Each row comes from the steps of one walk. Every step used is in the known rows, and no mark comes twice. Write the walk behind each row, first mark first.
In the rows, 128 means zero.
Known rows
ropud-vari-gutud-zute: [155 128 133 122 207  91 143 124 135 126 117 103 139 141 120 127 143 140
  98 126 165 129 126 130 155]
lutag-ropud: [130 134 120 137 143 159 141 131 130 131 136 130 118 122 127 129 134 129
 131 127 121 136 131 130 102]
rodek-madu: [134 123 132 150 157 104 139 130 137 117 119 132 129 139 118 147 156 128
 124 132 147 130 112 142  94]
vari-gutud: [133 121 123 114 165  92 120 132 135 125 126 106 151 132 119 124 144 130
 122 121 148 128 131 130 141]
vari-gutud-zute-ropud-lutag: [162 121 148 116 220  57 106 121 147 123  97  96 142 149 119 128 106 136
  81 100 145 114 152 138  88]
mavin-rumu: [136 131 121 137 120 135 113 160 125 133 104 131 148 126 130 118 137 119
 139 154 140 136 123 113 134]
rumu-ropud-vari-gutud: [147 142 113 134 187  96 173 136 138 128  81 106 139 129  99 107 143 135
 129 146 149 123 121 127 126]
vora-gutud-zute: [133 126 140 108 180  88 133 113 149 124 119 123 145 135 147 138 148 133
  90 106 169 139 135 144 156]
vari-gutud-zute-ropud: [153 117 141 104 211  72  99 121 143 122 107 100 154 151 123 138 133 133
  97 105 142 106 142 138 119]
gutud-zute: [138 122 138 110 151 120 121 119 137 129 123 124 131 136 135 136 129 133
 113 122 140 131 125 129 143]
gutud-zute-madu: [147 110 151 117 176  92 112 118 139 120 110 124 125 145 134 149 133 133
 108 122 156 122 122 121 140]
rodek-ropud: [140 136 140 147 143 111 120 144 127 123 110 128 132 137 122 132 118 137
 113 123 109 136 136 151 102]
madu-rodek-ropud: [152 139 149 151 167  85 154 136 129 126 112 128 108 144 116 130 110 130
 101 119 123 121 128 172 103]
rumu-ropud: [131 136 118 123 130 127 151 131 141 130  89 128 131 123 115 115 130 125
 146 140 123 129 123 126 115]
vora-gutud-zute-ropud-madu: [164 131 146 148 223  93 139 103 151 121 100 122 141 145 140 146 151 138
  62 114 150  96 143 154 106]
vora-gutud: [121 132 131 125 156  99 140 125 140 124 123 127 144 127 140 129 143 130
 105 113 156 135 136 142 142]
zute-madu-rodek-ropud: [161 124 161 158 191  60 146 136 134 116  99 125 101 152 115 142 112 130
  95 119 139 111 125 164  98]
zute-gutud: [128 116 131 127 137  91 145 136 123 116 131 129 137 138 116 120 124 129
 115 132 144 130 124 124 173]
vora-gutud-zute-ropud: [145 127 148 117 207  75 119 110 148 120 104 120 150 146 144 144 132 131
  77  97 149 113 147 150 120]
mavin-rumu-ropud: [138 139 109 131 126 136 136 162 138 135  65 131 151 122 118 106 138 117
 157 167 136 137 117 111 117]
lutag-ropud-vari-gutud: [147 139 116 150 198 131 162 137 128 130 126 108 127 128 112 120 146 137
 115 134 146 132 129 131 112]
rumu-ropud-vari-gutud-zute: [159 135 124 116 212  90 168 125 147 129  78 103 144 137 106 117 145 138
 116 140 161 127 119 127 144]
ropud-zute: [136 128 123 144 127 144 114 133 123 130 130 130 134 129 122 143 133 133
 124 132 134 113 127 126 129]
madu-rodek: [141 131 138 131 148 101 165 121 129 130 128 128 106 135 121 124 120 120
 117 123 142 113 120 148 127]

Which walk is each row?
[185 133 172 168 232  56 170 126 131 117  87 125  89 162 114 146 112 140
  68 125 159 110 118 163 109]  gutud-zute-madu-rodek-ropud-vari
[159 133 136 164 169 117 187 111 132 131 124 128  97 135 117 129 138 127
 102 139 143  97 113 154 120]  ropud-madu-rodek
[157 143 106 163 144 153 159 154 140 136  60 132 143 121 115 109 156 124
 143 182 137 122 112 116 109]  mavin-rumu-ropud-madu
[159 140 137 179 163 126 140 133 131 124 106 128 125 136 118 133 135 143
  97 139 109 121 131 157  87]  rodek-ropud-madu
[156 133 133 147 207  84 133 129 125 123 105 105 137 145 109 125 127 135
  98 124 135  97 142 136 100]  zute-ropud-vari-gutud
[163 114 146 128 234  63 136 123 137 118 102 102 132 150 118 140 145 141
  91 127 182 116 121 121 152]  ropud-vari-gutud-zute-madu
[153 117 162 118 228  38 161 107 154 118 106 121 119 152 140 146 141 126
  70 103 197 113 122 154 154]  vora-gutud-zute-madu-rodek
[171 120 170 140 213  52 141 127 140 117  95 122 105 160 122 150 114 135
  80 113 151 114 122 163 111]  gutud-zute-madu-rodek-ropud
[142 145 122 165 159 166 167 132 121 132 130 131 105 124 120 125 129 135
 120 142 127 132 126 129  95]  lutag-ropud-vari
[175 134 156 153 244  65 178  97 152 124 100 121 118 152 134 144 143 131
  49 108 164  81 133 176 112]  vora-gutud-zute-ropud-madu-rodek
[136 135 115 156 140 180 125 135 126 134 136 131 125 123 122 145 137 134
 130 133 127 120 129 126 101]  lutag-ropud-zute
[176 113 166 125 252  17 133 131 148 115  92 100 127 165 113 146 132 137
  76 106 172 114 126 166 127]  vari-gutud-zute-madu-rodek-ropud
[144 115 130  95 190  85 116 123 144 126 123 101 154 140 125 134 146 135
 111 114 161 130 129 132 160]  vari-gutud-zute
[148 136 135 164 140 130 107 146 125 125 113 131 137 137 117 145 123 142
 111 127 116 121 136 149  98]  rodek-ropud-zute
[182 138 155 145 247  48 171 131 135 124  99 103 119 157 107 130 128 142
  71 117 161 119 125 173 130]  madu-rodek-ropud-vari-gutud-zute
[155 123 146 169 168 103  96 148 127 116 100 130 129 146 115 157 126 143
 104 128 130 113 131 140  95]  rodek-ropud-zute-madu
[166 123 137 122 233  63 159 126 150 120  63 102 136 145 105 127 147 139
 111 140 176 119 116 118 136]  rumu-ropud-vari-gutud-zute-madu
[161 127 146 167 173  64 157 147 120 115 116 130 124 154  98 135 111 136
  84 126 147 107 123 164 148]  madu-rodek-ropud-zute-gutud
[158 126 136 149 174  92 165 128 141 126  79 128 107 141 102 139 127 124
 124 141 159  88 108 134 110]  rumu-ropud-zute-madu-rodek
[161 141 127 175 181 150 197 116 135 134 131 129  90 128 117 129 143 128
 104 140 135 105 115 156  90]  lutag-ropud-madu-rodek
